Each row comes from the steps of one path. Every step used is in the known rows, and no mark comes twice. Write the path behind each row, first mark first.
In the rows, 128 means zero.
Known rows:
kapavik-vigog-fanetu: [120  93  75 114 166 102 153 154 172 126 155 100 183 134 121 129 123 144
 121 108 139 124 101 140 131 157 107 123 161  92 121 134 104 108 121 126
 136 158  88]
kavu-lonanuf-viso-kapavik-vigog: [ 93  96 106 146 139 101 125 117 127 157 158  99 161 140 153  97  96  58
 144 115 168 168  89 107 134  95  95 118 144 120  93 160  99 143 130 112
 145  96 113]
vutido-bozak-verab-viso-lonanuf-kavu-sutunav-zenen: [110 143 141 152 162 115 105 163 159  84 108  76 108 123 203  81  62 123
 134 161 106 171 133 110 157 125 167  89 127 206 152 149  82 163 120 144
 126 150 178]
verab-viso-lonanuf-kavu: [125 126 111 150 137 177  87 172 155 124 112 103  99 121 172 177  96 131
  93 148 146 142 130 124 151 144 152 116 146 207 146 183  88 128  86 164
 132 114 171]
segit-bozak-vutido: [135 142 138 137 147 101 165 129 151 127  98  91 137 145 135  97  79 143
 114  88 166  61 174 125 117 118 168 107 143 118 115  54  82 172 152 120
 107 108 137]
viso-lonanuf-kavu-nuse: [136 109  92 141 168 189  77 180 118 168 147  72 102 127 149 134  92 151
  92  99 184 151  90 127 160 126 142 102 102 170 177 138  99 196 128 196
 163 127  94]
zenen-sutunav-kavu-nuse-lapof: [134 101 108 138 154 139 128 136 187 189 145 151 104  85 147 121 209 160
  77  35 154  89 158 152  94  99 136  87 119  84 181  99 143 148 104 136
 138  97 143]
verab-viso-kapavik-vigog: [115 122 115 135 132 143 145 172 168 129 145 155 137 130 174 171 100 114
 135 176 142 140 151 147 120 127 116 110 180 152 133 177  91  90  93 136
 145 105 195]
vigog-kapavik-lefi: [141  91 169 165 111  84 178 143 173  98 160 110 126 158 147 100 123 140
 164 160 138 127 168 153 169 159 109  70 130 131 125 105 110 118 137 118
 157 106 118]
lapof-nuse: [141 128 125 159 151 137 127 176 112 101 127  85 131  84 118  83 168 142
 148 135 145 104 118 138 130 173 104 142 139 130 117 105 110 143 100 146
 140 114 124]
sutunav-kavu-lonanuf-viso-verab: [ 91 114 100 141 156 145 126 145 135 189 133 116 135 134 161  90 164 108
  96  43 167 134  91 111 127  74 157 108 121 139  69 150 103 126 168 107
 109  94  90]
vutido-bozak-segit: [155 160 118 142 119  69 124 109 138 107 104  90 107 114 167  99  95 113
 129 149 139 169 158 106 140 129 147  77 117 157 110 114 100 149 149 106
 113 142  97]
lapof-nuse-kavu: [125 123  88 162 144 145 116 191  98 109 122  82 137  80 149  91 176 125
 118 116 146  88 126 149 138 158 120 114 138 111 125  89  99 124 129 159
 124 120 125]
verab-viso-lonanuf: [142 134 128 150 126 198  88 148 163 118 110 120 106 128 175 185 104 127
 116 154 149 118 143 124 148 139 138 127 154 189 160 158  85 127  87 146
 127  96 183]
kavu-lonanuf-viso-verab: [ 97 105 113 134 129 121 106 109 125 135 122  86 130 129 151 100 118  79
 154  95 153 146  77  85 162  91 110 143 138 157  91 169 128 140 129 114
 119 103 111]
zenen-sutunav-kavu-lonanuf-viso-kapavik: [116  67 111 149 158 106 128 110 179 206 155 170 120 116 171 103 185 114
  83  52 155 106 144 137  94  74 132  69 113  73 143 113 106 149  99  87
 127  64 158]
bakeb-verab-viso-kapavik-vigog-fanetu: [111 108  72 139 147 120 161 190 149 144 171 154 117 156 178 158 133 107
 112 145 111  97 105 129  79 100 115 160 227 172 110 159 105  72  86 144
 131 152 177]
lonanuf-viso-kapavik-vigog: [103  83 106 120 144  97 132 159 133 155 181 124 125 164 164 100  84  88
 125 130 157 179 105 143 145 120  93  83 168 113  55 168  68 117 142 123
 171 103 151]
segit-bozak: [126 138 135 151 121 128 156 173 153 125  90 107 149 178 138  93  93 147
  82  97 165  86 165 141 111 111 164 112 156 122 104  86 124 154 154 124
 109 104 142]
viso-lonanuf-kavu-sutunav-zenen: [132  91 112 159 158 146  74 173 157 160 146 105  91 133 163 139  97 138
  95 127 174 149  70 120 153 104 154 106  82 141 143 138  72 184 127 172
 153 143 100]
vutido-bozak-verab: [116 145 143 139 153 110 127 126 126  90 116  88 137 141 171  56  65 126
 149 146 100 167 146 108 145 129 146  91 136 174 148 121 114 154 138 134
 117 137 165]
viso-kapavik-lefi: [146  91 147 140 124 121 180 135 135 146 167 177 121 167 138 137 105 128
 160 142 166 159 149 171 123 113 115  78 128 124 147  97  98 148 119 131
 166 101 131]
lapof-nuse-kavu-lonanuf-viso-kapavik-vigog: [107 101  73 171 154 132 116 193 102 131 146  71 160  90 165  75 155  90
 128 110 169 111 103 140 139 137  99 106 148  99 108 108  76 127 131 155
 138 107 115]
sutunav-zenen: [100 148 148 126 150 120  87 173 182 121 110  79 120 112 121 132 148 107
 151 130 125 121 112 138 123 119 146 147  96 132 152 146  78 151 156 118
 127 170  97]
nuse-kavu-sutunav: [123 107  84 138 106 115 134 142 120 136 131 169 115 106 200 138 153 110
  88 116 129  92 127 144 144  89 152  89 119  84 123  87 124 102 157 130
 119 141 135]
bakeb-verab: [114 117  96 140 139 125 137 163 116 151 154 143 104 159 151 119 144 107
 115 120  91  94  94 108  77  84 120 174 185 155  98 137 127  98 115 147
 120 163 137]
lefi-kapavik: [115 126 156 125 158 107 164 119  91 121 107 126 114 116 162 123 116 129
 129 127 131 124 112 126 125 119 127 105 145  94 135 146 122 138  88  95
 130  81 157]
bakeb-verab-viso-kapavik: [112 121  94 146 132 135 150 182 133 147 160 165  95 154 181 155 132 100
 117 155 104 100 118 124  78  86 121 163 214 185 109 160 112  79  91 145
 129 141 193]
lefi-kapavik-viso-verab: [114 110 137 114 151 147 151 143 117 134  96 127  88 125 183  96 106 133
 143 117 112 146  74 110 146 102 112  70 167 101 104 154  99 120  99 103
 140 101 169]
verab-viso-kapavik: [124 135 125 136 118 143 144 157 153 123 135 161 116 122 172 179 111 116
 131 179 146 135 160 150 125 131 130 111 169 168 145 165 108 100  92 128
 140  95 208]
fanetu-vigog-kapavik-viso-lonanuf-kavu-sutunav: [115  90 102 131 147 110 116 180 178 125 156  90 148 152 169  77  75 102
 134 166 144 160  68 144 155  91  70  50 124  99 112 105  85 132 155  98
 172  97 122]
bozak-verab-viso: [106 126 167 130 149 170 130 154 156  80 130 115 118 143 191 116  97 119
 145 125  69 140 124  99 134 115 130 136 159 211 188 155 128 116  94 121
 137 123 210]
vigog-kapavik: [125 104 143 160 119  81 151 152 163 115 170 106 137 141 154 102 118 132
 145 176 148 118 145 137 162 145 111  84 134 107 121 128 120 103 153 119
 148 108 143]

Write each row's path:
[ 99 143  78 128 146 105 123 203 118 140 143  54 106  76 108 122 128 157
  84  92 158 181  99 139 139 149 139 117 124 177 144 170 174 145 138 222
 165 181  84] -> lonanuf-kavu-nuse-lapof
[109 117  93 137 117 112 115 162 147 134 123 145 112  99 196 140 162 100
  97 118 128  89 120 148 141  85 161  98 103  86 135  97 100 113 170 126
 118 161 120] -> nuse-kavu-sutunav-zenen
[120 158  96 137 151 173 139 186 142 183 148 106 126  96 130 119 189 161
  81  40 186 126 125 153 107 109 155 111 128 132 133 114 141 131 176 170
 142 127  80] -> sutunav-kavu-nuse-lapof
[131  82 118 138 157 122 128 119 184 190 137 175 113 111 157 113 197 149
  74  54 128  86 159 144  92  93 146  76 110  73 155 103 116 137  98  97
 118  85 158] -> zenen-sutunav-kavu
[121 116  98 128 138 131 157 170 174 122 149 148 143 124 168 179 108 123
 128 171 151 133 146 156 127 145 119 108 187 151 141 166  95  90  89 128
 144 110 188] -> verab-viso-kapavik-vigog-fanetu
[ 92 121  72 148 118 135 106 129 107 148 114 103 162 114 171 130 139  75
  99  91 145 107 124 121 136  86 146 103 117 104 154 109 123 115 165 136
  97 128 106] -> nuse-kavu-lonanuf
[101 134  79 107 164 114 130 199  97 145 138  67 102  82 127 108 129 151
  91  94 131 164 111 144 146 144 146 108 115 185 145 166 159 162 131 185
 163 165  92] -> lonanuf-kavu-nuse
[137 111  77 146 131 197  73 189 162 171 138  73  95 131 147  98  86 129
  94 101 149 197  65 118 150 132 110  53 141 144 121 126  76 147 140 198
 178 167 115] -> kapavik-viso-lonanuf-kavu-nuse-lapof
[118 103 127 134 164 147 128 151 110 154 109 102  94 132 183  97  82 124
 104 118 129 168  72 116 140 118 122  47 149 101 117 148  70 150  94 120
 156 101 155] -> lefi-kapavik-viso-lonanuf-kavu
[110 133  97 143 131 139 138 175 133 130 136 143  93 144 173 149 146 102
 110 139  79  90 118 111  83  98 128 180 213 199 101 164 122  75  87 144
 115 153 178] -> bakeb-verab-viso
[110  59 104 149 168 108 131 120 188 210 162 165 135 122 172  97 175 112
  86  49 152 109 135 135  93  74 124  67 121  62 136 123  94 141 102  94
 132  70 149] -> zenen-sutunav-kavu-lonanuf-viso-kapavik-vigog
[105  98  99 130 152 121 104 184 174 127 150  69 160 159 154  77  68  98
 134 158 145 167  73 144 154 100  70  51 127 108 124 114  81 131 161 105
 166  96 119] -> fanetu-vigog-kapavik-viso-lonanuf-kavu
[134 115  91 156 155 183  69 183 134 164 150  64 103 124 135 144  93 154
  87  97 204 163  81 124 155 128 137 109 108 164 174 141 109 185 134 224
 164 139  88] -> viso-lonanuf-kavu-nuse-lapof
[113 157 142 140 147 120 127 135 137  76 102  88 129 131 186  79  67 124
 145 159  92 164 161 112 148 138 151  94 154 203 150 144 110 138 117 131
 114 131 194] -> vutido-bozak-verab-viso
[ 94 121 102 148 155 134 129 139 132 190 136 111 144 130 157  87 163  97
  83  48 164 139 103 119 116  87 157 104 118 129  70 139  98 131 164 101
 114  93  89] -> sutunav-kavu-lonanuf-viso
[ 95 108 109 131 149  53 129 189 151 133 136 116  86  88 146 116 134 133
  92 134 119 161  81 132 136 116 163 112  88 147  96 165 120 146 128 148
 151 186  98] -> lonanuf-kavu-sutunav-zenen
[124  80  85 128 158 100 171 163 157 161 196 156 171 156 140 141  97 130
 135 147 187 147 107 163 118 121 101  91 155  77 139 123  92 120 131 132
 162 122 127] -> viso-kapavik-vigog-fanetu
[110  98  99 132 139  56 149 168 124 136 145 138  92  97 150 114 125 144
  82 132 121 164  90 128 139 122 154 102 105 144  84 157 144 133 115 152
 150 166 113] -> lonanuf-kavu-sutunav
[133 120 152 135 126  88 134 146 181 117 133 160  88  93 162 131 162 119
 144 149 121 105 100 136 129  97 142 141  96 102 117 110 106 147 126 101
 144 161 115] -> kavu-sutunav-zenen
[119 102 112 130 145 137 104 168 179 123 148  80 165 164 157  82  74  95
 151 162 147 150  82 143 151  96  61  60 134  96 132  97  78 129 162  91
 162  84 126] -> fanetu-vigog-kapavik-viso-lonanuf
[130  94 101 156 158 166  72 164 131 165 143  91 109 150 145 138  80 143
  87 115 178 160  82 116 153 120 148  99  99 154 147 145  82 175 128 186
 145 127 105] -> viso-lonanuf-kavu
[133  91 107 162 132 138 119 194 173 149 175  70 112 140 178  74  92 131
 126 156 152 156 108 135 183 149  99  28 140 125 124 124  80 129 159 154
 186 128 137] -> vigog-kapavik-viso-lonanuf-kavu-nuse
[118 105 143 125 140 101 147 150 168  92 141  89 167 163 136  94  97 109
 168 155 139 137 120 162 147 108  72  84 124 116 142  93 108 132 146  82
 154  79 104] -> fanetu-vigog-kapavik-lefi
[137 170 107 127 123 163 124 168 133 126 143  74 115  76 107 142 152 152
 133  91 179 136 126 146 133 142 106 148 148 148 184 118 183 149 139 204
 167 153  96] -> kavu-nuse-lapof
[125  85 135 123 124  99 150 137 123 135 164 134  97 167 157 104  98  95
 135 121 152 180 128 157 156 131 105  76 154 146  70 142  77 138 130 115
 174  93 143] -> lonanuf-viso-kapavik-lefi
[102 105 113 154 153 130 149 139 135 192 148 129 142 146 158  90 158  99
  97  51 175 149 113 136 114  83 152  83 117 132  78 125  87 140 160 101
 129  84  85] -> sutunav-kavu-lonanuf-viso-kapavik-lefi
[138 104  78 132 144 202  81 184 146 175 133  81  94 134 162  90  86 125
  99 103 130 185  74 121 155 128 115  47 135 149 122 125  67 158 137 173
 177 156 119] -> kapavik-viso-lonanuf-kavu-nuse
[ 95 112 100 150 156 129 137 144 130 201 153 129 147 137 161  91 155  96
  88  59 181 146 103 128 110  78 152  91 119 120  76 135  91 132 167 102
 124  84  98] -> sutunav-kavu-lonanuf-viso-kapavik
[134 120 114 152 131 164  99 168 161 123 118 125  89 113 185 177 103 132
  94 155 145 134 123 125 153 135 150 114 142 196 138 171  92 129  80 157
 139 114 176] -> verab-viso-lonanuf-kavu-sutunav
[118 102 136 137 165 133 126 163 133 150 108 109  79 119 195 100  95 120
 113 125 128 159  60 119 139 104 128  53 134  93 114 144  57 159  96 109
 163 116 148] -> lefi-kapavik-viso-lonanuf-kavu-sutunav-zenen
